Known rows, with every way that one mark hangs from another:
nabev{pekeg{saredo{gako{nenif} kefed}}}: [-1.69  0.21 -4.16  1.48 -1.13 -3.07 -1.58 -2.67  3.26 -1.08  1.94  0.38
 -2.00  6.27 -1.94 -1.41 -2.31 -1.24 -1.26 -0.84 -1.33 -4.27]
pekeg{nabev zetu{repet}}: [ 1.36 -1.43  2.82  0.42 -2.70  2.42  0.93  2.46 -1.50  3.56  0.88  0.63
 -1.74 -3.94  2.51  4.25 -0.01  0.54 -0.12  0.76 -0.48 -2.42]
pekeg{nabev saredo{gako{nenif} kefed}}: [-0.14 -2.11 -4.21  2.32 -1.29 -0.93  0.09 -1.04  1.38  0.81  2.66  2.87
 -3.52  5.07 -2.59 -0.80 -4.70 -2.24  1.82  0.58 -1.20 -3.87]
gako{nenif{kefed} saredo}: [-6.24  1.33 -3.91 -0.86  1.08  2.52  1.61 -2.46  1.11 -2.13 -1.47 -0.94
  0.36  5.62 -2.74 -2.16 -3.56 -3.07  0.58  1.59  0.00  0.30]
kopo{repet{zetu}}: [-0.82  1.31  4.02 -1.44  5.02  1.10  0.71  1.52 -2.71  2.69 -2.62 -0.55
  0.84  0.30 -0.55  3.44  2.71  2.44  0.69  0.94  0.54  1.10]
saredo{gako{nenif} kefed}: [-2.87 -0.39 -3.70  1.47  4.97 -2.20  0.33  0.38  1.30 -0.87  1.84  1.89
 -1.98  7.69 -2.08 -0.81 -4.73 -2.88 -0.13  0.26 -0.95 -1.58]
kopo{repet{zetu{pekeg{nabev saredo{gako}}}}}: [ 2.52  0.15  3.14 -2.31  0.23  1.74  0.61  2.03 -4.25  5.13  0.00  0.91
 -1.21 -2.60 -0.86  5.00 -1.76  2.65  2.78 -0.28 -1.45 -2.53]
zetu{pekeg{nabev saredo{kefed}} repet}: [ 3.66  0.22  2.45 -1.15 -4.46  2.50 -0.58  0.88 -0.44  4.41  0.18  1.61
 -3.61 -2.46 -0.87  3.55 -2.88  0.27  1.95 -0.04 -1.68 -5.00]
repet{zetu{pekeg{nabev saredo{gako kefed}}}}: [ 2.16 -0.39  0.11 -2.36 -2.55 -0.79 -0.19  1.61 -0.66  4.33  0.64  0.66
 -1.06 -0.03 -2.69  3.99 -4.67  0.44  1.75 -0.35 -2.45 -4.75]
repet{zetu}: [-0.46  0.74  1.69 -1.62  1.16  0.14  0.62  0.85 -1.33  1.81 -1.75 -1.58
  1.53  0.10 -0.65  1.86  0.69  1.26 -0.30  0.71 -0.74  0.12]
saredo{gako{nenif}}: [-2.51 -0.54 -2.95  1.45  3.85 -0.87  1.12 -0.02 -0.84 -1.02  2.19  1.25
 -1.24  5.05 -0.36 -1.44 -3.76 -1.78 -0.12  0.17 -0.96 -0.38]
kopo{repet}: [-0.23  0.53  2.23  0.32  3.97  1.11  0.12  0.72 -1.46  0.89 -0.95  0.92
 -0.76  0.07  0.00  1.52  1.99  1.09  0.96  0.13  1.20  0.93]
gako{nenif saredo}: [-4.84  1.14 -2.82 -0.28 -0.26  1.31  1.34 -1.40 -0.25 -0.65 -0.70 -1.08
  0.88  3.98 -1.45 -0.87 -1.99 -2.07  0.14  0.82 -0.41  0.33]
zetu{pekeg{nabev saredo}}: [ 4.15 -0.54  0.69 -1.44 -7.31  1.63 -0.04 -0.19 -0.84  3.09  0.49  0.09
 -1.21 -4.95  0.18  1.53 -1.86  0.92  1.98 -0.36 -1.49 -3.06]
nabev{pekeg{saredo{gako{nenif} kefed} zetu}}: [-1.64 -0.59 -4.58  1.50 -3.13 -4.14 -1.74 -0.90  3.91 -0.53  2.79 -0.44
 -1.43  4.15 -0.83  0.58 -1.72 -1.27 -2.75 -0.88 -1.34 -4.85]
pekeg{zetu{repet}}: [ 0.08 -0.05  2.21  0.11 -0.28  1.04  0.04  2.50 -1.16  1.55  0.95  0.25
 -1.37 -2.27  1.93  3.58  0.54  0.58 -1.61  0.17 -0.40 -1.38]
repet{zetu{pekeg{nabev saredo{gako}}}}: [ 2.70 -0.43  0.82 -2.62 -3.47  0.77  0.46  1.31 -2.67  4.28  0.88 -0.02
 -0.41 -2.56 -0.90  3.46 -3.79  1.49  1.64 -0.40 -2.65 -3.49]
nabev{pekeg{saredo{gako kefed} zetu}}: [-0.15 -0.57 -3.01  0.78 -4.31 -4.41 -2.88 -0.06  3.99 -0.22  2.95 -0.21
 -0.99  1.18 -0.88  2.01 -0.70 -0.07 -2.52 -1.73 -0.87 -5.09]
repet{zetu{pekeg}}: [ 0.69  1.74  2.80 -4.09 -0.31  0.53  0.82  2.12 -1.90  3.32 -2.17 -2.29
  1.72 -2.03 -0.19  3.44 -1.15  1.64 -0.28  0.12 -1.91 -0.80]
zetu{pekeg repet}: [ 1.16  1.77  3.79 -2.27  0.54  2.44  0.34  1.93 -2.44  2.61 -0.48 -0.01
 -1.46 -2.41  1.24  2.92 -1.90  0.69 -0.01 -0.44 -1.46 -1.52]
pekeg{nabev saredo{gako kefed} zetu{repet}}: [ 1.56 -2.27 -0.46  1.74 -2.66 -0.07 -1.01  2.08  0.18  2.74  3.52  3.24
 -4.34 -0.27 -0.41  3.96 -3.24 -0.60  0.35 -0.17 -1.05 -5.47]

Rows:
[ 4.07  0.10  3.32 -1.44 -5.44  3.79  0.16  0.47 -2.52  4.20  0.41  1.02
 -2.82 -5.03  0.96  2.96 -1.92  1.33  1.86 -0.15 -1.77 -3.82]
zetu{pekeg{nabev saredo} repet}
[ 2.90 -1.13 -1.59 -0.83 -3.52 -0.88 -0.93  0.86  0.68  2.59  2.22  2.35
 -2.67 -0.27 -2.11  2.12 -5.43 -0.81  2.15 -1.04 -1.86 -4.84]
zetu{pekeg{nabev saredo{gako kefed}}}
[ 1.86 -2.18 -1.91  1.45 -3.34  0.13 -0.30 -0.80 -0.94  0.91  2.99  2.19
 -2.35 -0.50 -0.67  0.11 -2.77  0.07  1.96 -0.61 -0.83 -2.83]
pekeg{nabev saredo{gako}}
[ 3.52  0.12  2.30 -3.17 -6.36  1.80  0.62  0.63 -1.93  4.85 -1.18 -1.55
  0.32 -4.73 -0.49  3.30 -1.24  2.25  1.65  0.30 -2.17 -2.92]
repet{zetu{pekeg{nabev saredo}}}
[ 1.25  1.47  2.50 -2.81  2.70  0.25 -0.22  2.00 -4.03  3.12 -0.15  0.40
 -0.82 -0.95 -1.24  4.16 -1.41  2.69  1.14 -0.89 -1.27 -1.65]
kopo{repet{zetu{pekeg{saredo{gako}}}}}
[ 2.81  1.31  2.66 -1.78 -3.17  2.43 -0.56  0.46 -2.17  2.21  0.48  0.42
 -2.56 -3.41  0.51  2.14 -1.59  1.57  0.32 -0.76 -1.52 -2.83]
zetu{pekeg{saredo} repet}
[ 1.23 -1.02 -2.18  0.54 -4.66 -2.46 -1.85  0.76  3.06  0.20  1.47  0.40
 -1.46 -0.58 -1.58  1.66  0.03 -0.44 -0.97 -0.25 -0.04 -3.31]
pekeg{saredo{kefed} zetu}
[ 0.89  1.42  1.74 -2.46  3.92 -1.04 -0.91  2.44 -1.99  3.29 -0.45  1.11
 -1.44  1.64 -3.26  4.83 -2.34  1.62  1.19 -0.69 -1.10 -2.92]
kopo{repet{zetu{pekeg{saredo{gako kefed}}}}}
[-3.89 -0.31 -4.05  0.59  5.33  0.32  1.45 -1.17  0.54 -2.58  1.32  1.21
 -2.09  6.71 -1.34 -2.51 -5.43 -2.86  0.28  0.95 -0.62 -0.46]
saredo{gako{nenif{kefed}}}
[ 2.03 -3.07 -2.29  1.39 -5.54 -0.86 -0.38  1.09 -0.21  1.47  3.87  1.53
 -1.87 -2.78  0.44  2.08 -2.20  0.00  0.43 -0.64 -0.80 -3.49]
pekeg{nabev saredo{gako} zetu}
[ 1.55 -0.43  0.22 -0.07 -1.62  2.91  1.24  0.34 -3.23  3.18  2.70  2.23
 -4.23 -0.08  0.71  1.56 -5.80 -0.30  1.81  0.11 -2.79 -4.19]
zetu{pekeg{nabev saredo{gako{nenif}}} repet}
[ 0.62  0.08 -1.59  0.14 -7.13 -3.10 -2.80 -0.66  4.73  0.48  0.61 -1.64
 -0.27 -0.84 -0.57  2.02  2.07  0.57 -2.51 -1.01 -0.28 -4.47]
nabev{pekeg{saredo{kefed} zetu}}
[ 2.85  0.87  3.86 -2.94 -1.43  1.41 -0.07  1.74 -1.57  5.88 -2.59  0.16
 -0.93 -1.92 -2.29  5.53 -0.04  2.11  2.72  0.71 -0.85 -3.21]
kopo{repet{zetu{pekeg{nabev saredo{kefed}}}}}
[ 0.66 -0.95 -0.41  1.13 -1.33 -0.10 -1.02  1.70 -1.69  0.54  4.00  2.11
 -3.37 -1.18  0.80  2.79 -1.94  0.69 -1.22 -0.96 -1.00 -3.32]
pekeg{saredo{gako} zetu{repet}}
[ 2.59  0.41  4.35 -1.90 -1.80  3.71  1.08  1.89 -2.84  4.65 -0.38  0.58
 -1.81 -4.01  1.73  3.69 -2.21  0.75  1.40  0.18 -1.73 -2.42]
zetu{pekeg{nabev} repet}
[-0.80 -1.63 -4.47  1.68 -1.67 -1.86 -0.12  0.28  0.17 -0.93  3.94  0.90
 -2.00  1.74  0.03 -0.29 -2.93 -1.06 -1.11 -0.21 -1.13 -2.37]
pekeg{saredo{gako{nenif}} zetu}
[ 0.01 -2.81 -4.57  2.23 -3.21 -1.97 -0.01  0.74  1.92  1.20  3.52  2.18
 -3.04  2.90 -1.34  1.07 -4.21 -2.25  0.36  0.45 -1.31 -4.53]
pekeg{nabev saredo{gako{nenif} kefed} zetu}
[ 2.07  0.07 -1.49 -1.31 -2.32 -0.92 -1.02  0.46 -1.13  0.40  2.54  0.96
 -1.54 -1.19 -0.71  0.86 -4.07  0.38  0.58 -1.71 -1.71 -2.62]
zetu{pekeg{saredo{gako}}}
[ 0.70  2.37  5.13 -3.89  3.79  1.45  0.92  2.70 -3.50  4.11 -3.05 -1.43
  1.12 -2.02 -0.18  4.96  0.92  2.68  0.71  0.34 -0.67  0.22]
kopo{repet{zetu{pekeg}}}
[ 0.82  0.64  1.08  0.44 -5.41 -1.07 -2.48 -0.12  2.97  1.50  0.66 -0.65
 -1.96 -1.10  0.29  3.41  1.74  1.21 -2.67 -0.82 -0.70 -5.26]
nabev{pekeg{saredo{kefed} zetu{repet}}}
[ 1.40 -0.11 -0.79 -0.04 -8.29 -2.04 -2.05 -1.11  2.68  0.30  1.05 -2.26
  0.47 -3.46  1.31  1.35  2.91  1.64 -2.63 -1.18 -0.50 -3.32]
nabev{pekeg{saredo zetu}}
[ 0.26 -1.08 -1.11  1.30 -0.23 -1.46 -1.69  2.15  0.42  0.64  3.63  2.71
 -3.93  1.36 -0.89  3.20 -2.81 -0.52 -1.15 -0.84 -0.82 -4.57]
pekeg{saredo{gako kefed} zetu{repet}}
[ 1.08 -0.37 -0.72 -1.72 -2.44  0.98  1.58  0.50 -2.75  3.90  0.88 -0.26
 -1.03  0.35 -0.82  1.98 -5.05  0.33  1.65  0.55 -3.23 -3.33]
repet{zetu{pekeg{nabev saredo{gako{nenif}}}}}
[ 2.86 -2.28 -0.85  0.75 -8.18  0.25 -0.41  0.41  0.71  2.07  1.72  0.28
 -1.16 -4.74  0.79  1.87  0.55  0.62  0.39  0.29 -0.35 -2.97]
pekeg{nabev saredo zetu}
[ 0.36  0.88 -0.45 -0.51  0.87  1.68  0.58  0.42 -3.09  1.15  2.77  1.70
 -4.00  1.59  0.27  0.74 -5.25 -0.35  0.33 -0.56 -2.56 -3.17]
zetu{pekeg{saredo{gako{nenif}}} repet}
[-5.29  1.19 -3.65 -0.02  0.78  0.03  0.59 -1.05  1.92 -0.50 -1.00 -0.34
  0.30  6.56 -3.50 -0.41 -2.87 -3.01  0.21  0.91 -0.25 -0.94]
gako{nenif saredo{kefed}}
[-0.12 -0.03 -0.45  0.82 -2.43 -2.26 -2.76  0.54  2.13  0.92  3.01  0.73
 -2.72  0.96 -0.01  3.47 -0.77  0.51 -2.68 -1.64 -1.12 -5.85]
nabev{pekeg{saredo{gako kefed} zetu{repet}}}
